Each row was made from one small tree. The marks that hang from a mark follow it in brackets, in the order of their numbers. Every link used is in the known rows. Write each row's tree.
In the rows, 128 means zero.
Known rows:
J_794(J_696(J_468) J_942(J_133)): [145 146 125 167 110 151 108 157  74 122 131  86 174  68 172 102 192 131
 135 163]
J_794(J_942(J_133 J_443)): [147 147 156 170 140 145 122 174 114  84  96 115 135 122 145 137 203 140
 129 164]
J_825(J_696(J_468 J_794(J_942))): [108 132 105 130 114 130 110 124 121 106 136  94 174  92 167  97 153 155
 139 139]
J_794(J_696(J_133 J_261 J_468) J_942): [123 126 128 136 123 128  97 158  77 116 143  83 184  54 158 113 216 118
 152 177]
J_133(J_942(J_443(J_696(J_261)))): [126 129 133 133 145 121 116 160 126  97 118 120 139 164 140 146 181 142
 124 144]
J_825(J_696(J_468) J_942(J_133 J_443)): [143 111 120 126 104 142  84 145 113  65  94  68 158 103 135  92 175 170
 131 152]
J_468(J_942(J_133 J_443(J_696(J_261)))): [162 120 158 131 142  98 103 173 113  85  83 135 147 151  80 152 196 152
 131 123]
J_261(J_942(J_133)): [127 111 113 144 115 128 138 165  91 102  95 119 116 119 120 134 145 130
 137 127]
J_443(J_696(J_133 J_261 J_468(J_942) J_794)): [103 120 133  96 145  50 112 154  69 111 143 131 195 117  83 171 183 151
 138 110]
J_261(J_696(J_133 J_794(J_942))): [ 98 124 128 136 134 127 116 152  86 126 114 111 140 120 148 147 169 128
 116 145]
J_261(J_942(J_443)): [139  99 122 134 116 147 128 171 122 103  86 125  92 139 131 127 172 126
 126 149]
J_696(J_468 J_794): [105 142 105 118 113  90 131 141  97 139 163 140 169 118 125 137 126 147
 143 120]
J_133(J_942(J_443)): [138 124 123 138 122 132 125 158 134 100 118 130 121 163 148 126 164 133
 120 157]
J_942(J_133 J_443(J_696)): [145 155 179 144 165 128 119 178  99 101 104 118 132 149 111 177 199 167
 118 130]
J_825(J_696(J_133 J_468)): [126 103 129 105 122 120 107 127 103 117 139  87 155  88 134 117 160 141
 133 139]
J_468(J_942(J_133 J_443(J_696))): [172 119 158 136 135 107 112 168 109  90  79 137 135 156  89 146 191 153
 112 125]
J_261(J_696(J_133 J_468)): [128  93 126 119 120 124 107 151  74 163 129 101 136 117 127 146 150 108
 121 128]
J_696(J_133 J_261(J_942)): [102  96 125 106 136  94 122 166  93  94 116 116 137 101  97 154 177 119
 160 143]
J_468(J_942(J_133 J_443(J_696(J_261 J_794)))): [146 133 153 129 142  86 107 175 110  79  91 143 156 153  79 157 195 166
 134 122]
J_794(J_696(J_261 J_468) J_942(J_133 J_443)): [146 151 144 160 127 147  88 189  91 102 123  84 177  77 157 120 235 141
 163 178]
J_261(J_696(J_468 J_794) J_942(J_133 J_443)): [123 107 110 143 108 132 112 205  67 128  90 110 123 138 129 152 176 141
 137 132]
J_794(J_696(J_133 J_261 J_468) J_942(J_443)): [139 129 149 137 129 139  90 182  87 106 130  86 169  70 156 121 252 127
 150 194]
J_696(J_133(J_942) J_261 J_468): [108 103 111 106 124  67 116 164  80 112 163 115 181 107 110 152 169 119
 162 144]

Write each row's tree:
[108 121 118 107 120 104 111 151 101  91 144 102 163 114 146 124 182 165
 133 155] -> J_825(J_696(J_133(J_942(J_443)) J_468 J_794))
[114 122 143 122 154 105 132 139  82 111 129 114 147 138 130 162 173 137
  96 130] -> J_443(J_696(J_133(J_942)))
[ 82 119 123 102 147  69 123 165  55 114 142 116 179 107 103 178 185 148
 143 116] -> J_443(J_696(J_133 J_261(J_942) J_468 J_794))
[120 140 128 136 139 119 127 159 118  98 122 131 137 171 147 147 176 155
 108 145] -> J_133(J_942(J_443(J_696(J_794))))
[117 113 130  90 123  40 106 185  87  94 142 149 185 116  68 161 202 151
 167 142] -> J_696(J_133 J_261 J_468(J_942(J_443)) J_794)
[142  98 141 110 133  83 120 141  68 128 125 122 162 121 100 154 177 130
 102 116] -> J_443(J_696(J_133 J_468(J_942)))
[123 134 138 117 134 127  98 167 102 102 135 102 150 106 139 128 211 137
 144 177] -> J_794(J_696(J_133(J_942(J_443)) J_261))
[120 107 124 122 131 125 113 172 131  97 101 120 122 127 113 137 173 128
 164 142] -> J_696(J_261(J_942(J_443)))
[ 99  99  89 134 108 145 121 157  95 134  90 114 110 137 145 129 132 123
 123 122] -> J_261(J_696(J_794) J_942)
[123 139 132 132 126 112 108 163  86  75 103 105 161 131 115 142 182 173
 115 139] -> J_825(J_942(J_133 J_443(J_696(J_468 J_794))))
[ 87 145 105 107 125  72 115 151 107 128 170 135 191 109 107 149 135 147
 180 117] -> J_696(J_261 J_468 J_794)
[121 119 132 132 136 117 114 187 115  87  98 118 130 125 102 151 179 139
 170 139] -> J_696(J_261(J_942(J_133 J_443)))
[ 99 133 123 104 123  67 134 155  68 128 169 138 171 104 108 159 160 146
 138 136] -> J_696(J_133 J_468 J_794)
[ 94 122  91 111 105 135  99 102 137  64 105  86 158 105 149  78 130 172
 123 141] -> J_825(J_696(J_794) J_942)
[ 98 156 136 142 153 118 131 131 100 112 125 122 161 128 149 149 165 154
 107 123] -> J_443(J_696(J_794(J_942)))
[ 98 138 141 108 149  78 131 146  59 131 157 124 174 117 114 176 172 154
 113 116] -> J_443(J_696(J_133 J_468 J_794))
[157 125 128 124 109 118  85 170 100 119 125 108 170  98 113 112 193 140
 160 148] -> J_794(J_696(J_261 J_468(J_942(J_133 J_443))))
[ 92 156 131 137 155  86 117 157  76 111 145 112 203 108 126 167 177 158
 150 114] -> J_443(J_696(J_261 J_468 J_794(J_942(J_133))))
[121 105 128 107 129  74 110 182  88 103 154 118 169 120 108 159 199 127
 161 157] -> J_696(J_133(J_942(J_443)) J_261 J_468)
[116  92  93 116 109 102 114 159 101 126 132 113 155 101 113 129 143 114
 173 122] -> J_696(J_261(J_942) J_468)
[152  81 104 127  99 130  99 140 101 162 105 114 137 135 125 116 128 105
 120 114] -> J_261(J_696(J_468(J_942)))
[126 129 126 125 118 134 116 144  89 117 139 104 141 102 154 115 180 129
 116 168] -> J_794(J_696(J_133(J_942)))
[125 113  99 122 103 137 100 154  94 137 135  95 158  80 142 103 166 121
 162 145] -> J_794(J_696(J_261(J_942) J_468))
[133 157 179 138 174 116 109 185 104  94 108 115 146 145 100 184 205 167
 142 128] -> J_942(J_133 J_443(J_696(J_261)))
[132  96 124 112 111  99 102 171  77 137 114 128 144 136 107 148 177 131
 119 135] -> J_261(J_696(J_133 J_468(J_942(J_443)) J_794))
